Each row was made from one small tree. Brackets hold a mark, then the marks that hang from it, in alphabetical order. Every link used is in the known rows. Write each row's tree.
Known rows:
(Q (F Z) Y): [-58 -65  15 -43 -18  12 -38   1  -8  22   6  55  46  24  49 -43   2 -31
 -29]
(R M): [  5  10   0 -13 -13 -36   5  12  -6  35 -10   8 -25 -22  -9 -14  10   7
  19]
(E (Z Q)): [  6  46  32   8 -39 -43  13  13  39 -21  32 -28  -7 -14   3 -14 -40   1
  25]
(Z F (Q Y)): [  2 -17  27 -27 -43 -34 -13 -13  44  -7 -17   9 -15  -9 -14 -43 -27  26
  12]
(C (E (Z (F L Q)))): [  5 -29 -16   8 -31 -29  12 -13  39  -6  35   8  -2   1  -2 -59 -76  -3
  36]
(L (Y (Q (F Z)))): [-48  -4  23 -50 -10  30 -36 -14  25  20  -1  43  16   0  88 -20 -58 -47
  -7]
(L (Y Q)): [ -3  22   3 -30  11   0  -4 -11  22  23  -6  18 -24 -21  50  -3 -48  -6
  17]
(E Z): [-11  21   4   7  -9 -21  10  16  -1  -5  24  -1   2 -23   8 -13 -14  10
  13]
(F L (Z (Q Y))): [-23 -42  26 -40 -47 -10 -19 -11  85   7 -21  29  18  47  44 -64 -13 -47
 -19]
(R M (Z (F Q))): [ 39   1  -1 -23  -1 -57  16   0 -23  26   3  23 -58 -17 -27 -46 -30  57
  47]
(F L (Q Y) Z): [-17 -67  -1 -40 -13   3  -2  -5  54  23   1  51  21  66  51 -67  -4 -41
   1]
(R M (Z F Q)): [ 38  25  26 -20 -32 -74   2  -2  13   7 -20   2 -61 -39 -32 -44 -41  50
  28]
(R M Z): [ 24   5  -9 -13   7 -53  10  11 -39  35  -5  24 -38 -25  -8 -25  -5  29
  12]
(R M (Z F)): [ 20   3  -4 -21  -6 -53  -1  -1 -28  25 -28  27 -55 -46 -28 -41 -21  55
  15]
(E (Z F Q)): [  3  44  37   1 -52 -42   5  -1  48 -31   7 -27 -21 -36 -16 -31 -56  29
  29]
(C (E (Z (F (L Y))))): [-24 -23 -13  -7 -23 -21  13 -15  49  32  14  22   0 -45  29 -76 -84   2
   2]
(R M (Z (F L))): [ 11 -14  -9 -23  -2 -48  -2  -1   9  25 -29  34 -53 -22  -3 -70 -22  20
  17]
(C E): [ 11 -29 -19  14 -16 -11  -3 -14 -12   8   9   3  21 -11 -11   9 -28  -5
 -13]
(Q (F L Z) Y): [-65 -83   7 -45 -16  19 -37   0  29  24   3  67  44  54  71 -71   0 -67
 -29]
(E (Z (F Q))): [  3  17  10   0 -14 -23  17   1  15 -16  30  -2 -20 -15 -10 -34 -42  33
  43]
(E (Z (Q F Y))): [-29 -13  34 -14 -34 -48 -14  20  20   7  65  20  20   6  34 -47 -31 -16
  23]

Write each row's tree:
[  2 -58 -12 -22   6 -12   4   3  36  29  30  43   2  62  35 -58  -2 -27
  29]	(F L (Q Y))
[-64 -39  20 -46  -9  37 -14  -2  53  44  10  46  32  34  95 -73 -36 -70
 -25]	(Q (F (L Y) Z))
[-44 -31   8 -27  15  19  -6   5  35  49  42  36  15  27  81 -66 -31 -57
   1]	(Q (F (L Y)))
[  6  -2  26 -22 -18 -56 -13  15  26  29  37  27 -32  26  35 -64 -34 -35
  29]	(R M (Z (Q (F L))))
[-47 -26  16 -42 -18  28 -53 -15  41 -15 -14  45  14  48  80 -26 -42 -81
  -8]	(Y (Q (F L Z)))
[ 30 -39  -9 -35   2 -72   7   2 -30  47   3  57 -50 -20 -15 -67 -16  65
  40]	(R M (Z (F (Q Y))))
[-41 -25   7 -42  -7  27   4  -6  69  40 -22  34  15  19  71 -64 -28 -46
 -26]	(F (L Y) Z)
[-21  28  43   2 -35 -36  -9  18  25 -15  66 -13  10   3  23 -23 -45 -22
  26]	(E (Z (Q F)))
[ -5 -29   6 -22 -13  22   6  -9  57  -1   0  19  13  63  38 -42 -18 -49
   5]	(F L Q Z)
[-21 -29  32 -22 -25 -27 -24   6  15  10  45  21  21  26  30 -35 -14 -27
   9]	(Z (Q F Y))
[-17 -13  18  13 -48 -35 -16   4  51  -8  74  -4  33  21  38 -44 -73 -62
  16]	(C (E (Z (Q (F L)))))
[-17 -24   8 -40  -4  26  21  -7  75  42  11  31  12  46  71 -69 -38 -45
   2]	(F (L Y) Q Z)
[-10 -50   3 -36 -18   1  -5  -5  12  21   4  40  23  39  26 -38  -1  -8
   0]	(F (Q Y) Z)
[-27 -12   6 -20   5  12 -42  -7  27 -12  15  33  -2  42  67 -17 -39 -67
  19]	(Y (Q (F L)))
[-13   2  28 -19 -50 -56  -2   2  42  -8   8   6 -17 -32  -7 -51 -42  35
  26]	(E (Z F (Q Y)))
[  3   7  27 -13 -40 -14  -6 -17  86 -25 -17 -17 -26  16  -1 -49 -41 -11
  13]	(Z (F L) Q)
[ 10  14  15  12 -67 -50   0 -16  36 -26  13 -28  -2 -45 -27 -22 -81  24
  16]	(C (E (Z F Q)))
[-32  -3   9 -56  -7  31 -17 -19  77  22 -37  41  -4  15  89 -42 -55 -54
  -9]	(F (L (Y Q)) Z)
[-18 -14  23 -26 -47 -50  -3  -1  76  -8   7  19 -17  -2  17 -83 -47   1
  25]	(E (Z (F L) (Q Y)))
[ -3 -57  -5 -28  -5 -12   1  -9  44  15   8  39 -18  38  14 -77 -19  -2
  29]	(Z (F L (Q Y)))
[ 16  12  30 -18 -22 -66 -10  17 -11  26  40  13 -31  -2  11 -37 -31  -5
  27]	(R M (Z (Q F)))
[ 17 -10 -12  13 -33 -34  12 -11   1 -11  40  -4   0 -25 -24 -23 -72  31
  35]	(C (E (Z (F Q))))
[-27   0  39 -29 -14  -1  -2   2  80  32  48   7   5  34  76 -70 -52 -62
  13]	(Z (Q (F (L Y))))
